Each row comes from the steps of one walk. Every step used is in the known rows, and no mark comes twice. Write the walk behind each row, first mark first.
Known rows:
zalap > sufa: [ 4.25  1.74 -0.86 -2.23  3.77 -1.08  3.62 -0.65 -3.47 -0.53  2.87 -0.19
  1.79  1.54  1.34 -0.90  0.03  1.06  1.44 -1.40 -1.72]
pilelo > pogef > nenun > pogu > zalap: [-1.79 -8.29 -1.14 -3.84 -0.33 -2.51  0.30  0.97  1.34  1.07 -6.07  4.88
 -1.55 -1.24  2.89 -1.06  0.76  2.87  0.02 -1.01  2.42]
nenun > rusu: [ 1.08  2.37 -2.74  6.45 -2.97  2.33 -0.02  0.59  1.51 -1.67  5.69  3.15
  0.82  0.46 -6.33 -4.53 -0.14 -1.96 -1.07 -4.27 -0.45]
rusu > nenun > pogu > zalap > temezon: [-3.01  5.69  2.47  1.77  1.65 -3.28 -4.08  1.11  4.80  2.07 -4.20 -3.23
  5.35 -0.53  2.63  1.81 -2.57 -0.56 -5.00 -1.66 -2.67]
nenun > sufa: [ 1.95 -0.78 -4.42 -3.01 -0.66 -2.56  3.54 -0.45  0.44  1.17  2.16  4.59
 -1.50  0.65 -0.34 -0.77 -0.74 -1.22  2.63 -1.64 -0.58]
pogef > nenun > pogu > zalap: [-1.99 -4.59 -2.71 -4.06 -0.24 -3.49 -0.70  2.80  1.44  2.03 -4.28  4.00
  1.51  1.42  2.30  0.09 -1.20  4.97 -1.13  0.17  2.34]
pogef > nenun: [-2.22 -3.71  0.14  0.76  3.87 -1.59 -0.89  0.53 -2.17 -2.82 -0.83  0.87
 -5.95  4.78 -1.82 -2.60 -3.57  3.59  2.65 -0.30  1.38]
temezon > nenun: [-3.06  1.99  0.12 -3.06 -2.61  3.43 -6.01  1.45 -0.88 -1.61  1.69 -1.23
  0.73 -1.28 -2.50  0.54 -2.34 -1.81  2.07  0.10 -0.71]
zalap > rusu > nenun > sufa: [ 3.73  3.09  3.59  1.98  0.93 -1.07  1.56 -2.82  0.21 -0.37  0.96 -1.17
 -3.48 -1.90 -1.75  4.41 -3.38 -4.90  1.37 -2.25  1.30]
zalap > rusu: [ 5.58  4.54 -0.63  3.38  1.25  4.20 -0.02 -3.37 -3.95 -3.55  7.29 -0.15
 -2.87 -0.87 -5.44 -3.01  0.02 -1.18  1.36 -0.30 -0.06]
pilelo > pogef: [-1.22 -3.75 -1.70  1.49  1.05  1.77  0.21 -3.58 -2.20 -1.80  1.81  3.05
 -5.31 -1.95 -3.28 -5.08  1.98 -2.88  3.52 -3.45 -0.16]
zalap > pogef: [-0.79  1.72 -3.14  3.16  2.79  2.67  0.24 -2.29 -1.60 -2.60  2.25 -1.54
 -0.08  0.60  0.16 -3.43  4.86  0.66  3.31  1.60 -0.25]
soben > nenun: [-3.93  0.30  2.14  2.58 -1.82  2.36 -3.32 -0.96 -2.37 -1.09 -1.40  0.73
 -3.19  4.06 -1.99 -0.77 -2.46 -2.85  4.10  1.92 -0.68]
temezon > nenun > pogu > zalap > rusu: [ 4.55  3.40  0.36 -4.20 -4.54  4.18 -3.00  0.89  0.35 -0.54  1.47  0.36
  4.41 -5.46 -0.07  2.48  0.43 -0.65 -1.94  2.02  0.65]
pogu > nenun: [-1.97 -0.60 -0.12  1.29  3.36  0.92 -7.35  1.89  0.44  0.95 -0.03  1.19
  0.66  4.64 -1.76 -3.29 -2.27  3.51 -2.01  0.65  1.35]
pilelo > pogef > nenun > pogu > zalap > temezon: [-0.31 -3.03  2.41 -0.62  3.10 -2.73 -0.28  0.90  3.93 -1.74 -7.20  0.26
 -0.64 -0.18  5.24 -2.40  0.04  1.51 -2.47 -0.25 -2.87]
soben > zalap: [-2.70  0.78 -4.26 -3.32  0.70  2.67 -1.10 -1.63 -2.34  1.93  8.13 -0.27
 -3.47  5.83 -5.66  0.56 -1.41 -1.98  3.66  1.40 -0.55]
pogef > nenun > rusu: [ 0.39 -2.40  0.69  5.98 -0.15  0.50  0.46  2.03  1.70 -3.83  1.05  2.36
 -3.53  3.33 -4.54 -3.73 -2.65  1.01 -0.24 -2.89  1.10]
nenun > pogu: [ 0.17 -0.23 -1.84  0.31 -3.43 -1.86  5.47  0.21 -2.56  2.85  2.56 -0.04
  1.33 -1.58  0.25 -1.20  2.49 -0.27 -1.64 -0.24 -1.96]
nenun > pogu > zalap > sufa: [ 4.27 -0.05 -2.97 -6.66  0.34 -3.27  3.94  1.75 -0.17  3.54 -1.13  2.50
  7.66 -0.99  5.33  1.51  1.45  2.82 -1.64 -0.73 -0.55]

Which walk is each row?
[-1.31  3.29  4.07 -4.49 -3.82  1.84  0.92  2.21  1.27  1.28  1.41 -7.67
  2.26 -0.57  2.71  4.79  0.10 -4.12 -2.39  4.70 -6.78]
soben > zalap > temezon > nenun > pogu
[-2.71 -0.03 -2.74 -7.21 -5.52  0.64 -4.69  3.68  2.58  2.93 -2.44  2.49
  6.87 -3.41  1.76  2.60 -0.26  0.72 -1.78  0.58  0.50]
temezon > nenun > pogu > zalap
[-0.59  5.74  2.22  3.02  2.60  2.08 -8.26 -2.34  0.34 -0.67  1.04 -0.79
  0.16 -1.13 -5.12  2.98 -4.68 -1.79 -0.11 -3.00  4.11]
pogu > zalap > rusu > nenun
[-0.18 -4.83  2.11  1.65  0.95 -1.96  7.02  0.42 -1.82 -1.16 -3.94 -3.41
 -2.39  0.32  5.44 -0.24  4.54  3.09  0.50  3.94 -0.56]
zalap > pogef > nenun > pogu
[-0.09 -2.53 -1.40  4.47  1.44  1.90 -2.58  2.29  5.08 -4.68 -2.84  2.86
  0.47  2.52 -0.57 -2.89  1.21  3.10  0.47 -0.51  3.08]
pogu > zalap > pogef > nenun > rusu
[ 2.64  3.04  0.98 -1.31  0.95 -1.29 -2.69 -1.61  2.93  0.74 -0.92  2.14
 -0.32 -1.76 -1.29  4.98 -4.13 -3.02  1.04 -2.75  3.34]
pogu > zalap > rusu > nenun > sufa
[-0.46 -9.09  3.33  0.44 -0.46 -2.71  6.87 -0.46 -2.29 -0.50 -4.23  0.15
 -6.55 -1.72  2.87 -1.59  2.30  0.34  0.59 -0.29 -0.48]
pilelo > pogef > nenun > pogu
[ 0.79  3.27  5.87  2.03 -1.97  1.17  3.34 -2.60 -2.75  3.10  4.20 -7.12
 -2.40 -1.31 -2.36  6.85 -0.46 -5.41 -1.59  1.36 -0.34]
soben > zalap > rusu > nenun > pogu
[-3.69  1.24  3.67  3.55 -2.23 -3.28  2.17 -0.37 -1.52  4.09 -0.83 -3.97
  0.66 -2.37 -0.23  3.53 -0.62 -2.71 -2.45 -2.04 -0.29]
rusu > nenun > pogu
[ 5.68  3.01 -2.45 -1.07 -2.29  2.07  0.30 -0.91 -0.76  0.43  3.49  2.63
  2.97 -3.23 -1.13 -0.59  1.54  0.66 -2.01  0.52  1.06]
nenun > pogu > zalap > rusu
[ 1.85  3.72  6.17  5.21 -1.96 -0.37  3.26 -2.28 -2.86  1.46  1.66 -5.57
 -0.74 -4.25 -1.30  3.85 -0.09 -3.87 -3.05 -0.79 -0.25]
zalap > rusu > nenun > pogu
[-1.23 -5.43  1.93 -1.60  0.79 -0.57  7.15 -0.01 -1.82  0.57 -1.21 -5.02
 -4.00  3.40  4.32  2.79  4.18  1.41  1.85  6.30 -0.79]
soben > zalap > pogef > nenun > pogu
[-2.84 -3.83 -2.18 -0.84  5.73  0.21 -4.21  0.61  1.47 -3.69 -5.01  1.51
 -1.42  3.93  2.36 -1.74  0.66  5.95  3.63  2.31  3.61]
pogu > zalap > pogef > nenun
[ 0.35  4.41 -1.98 -0.65  0.59 -2.07 -1.65  1.62  3.79  1.25 -1.51  0.07
  5.99  0.16  3.10 -2.19 -0.10  1.36 -4.31 -0.13 -4.04]
nenun > pogu > zalap > temezon
[-0.81  0.10 -4.77 -1.37 -0.58  0.48  0.47  0.27  1.65  1.51 -1.77  1.00
  5.74 -1.93  4.17 -0.91  6.42  2.62  0.15  2.43  0.76]
nenun > pogu > zalap > pogef
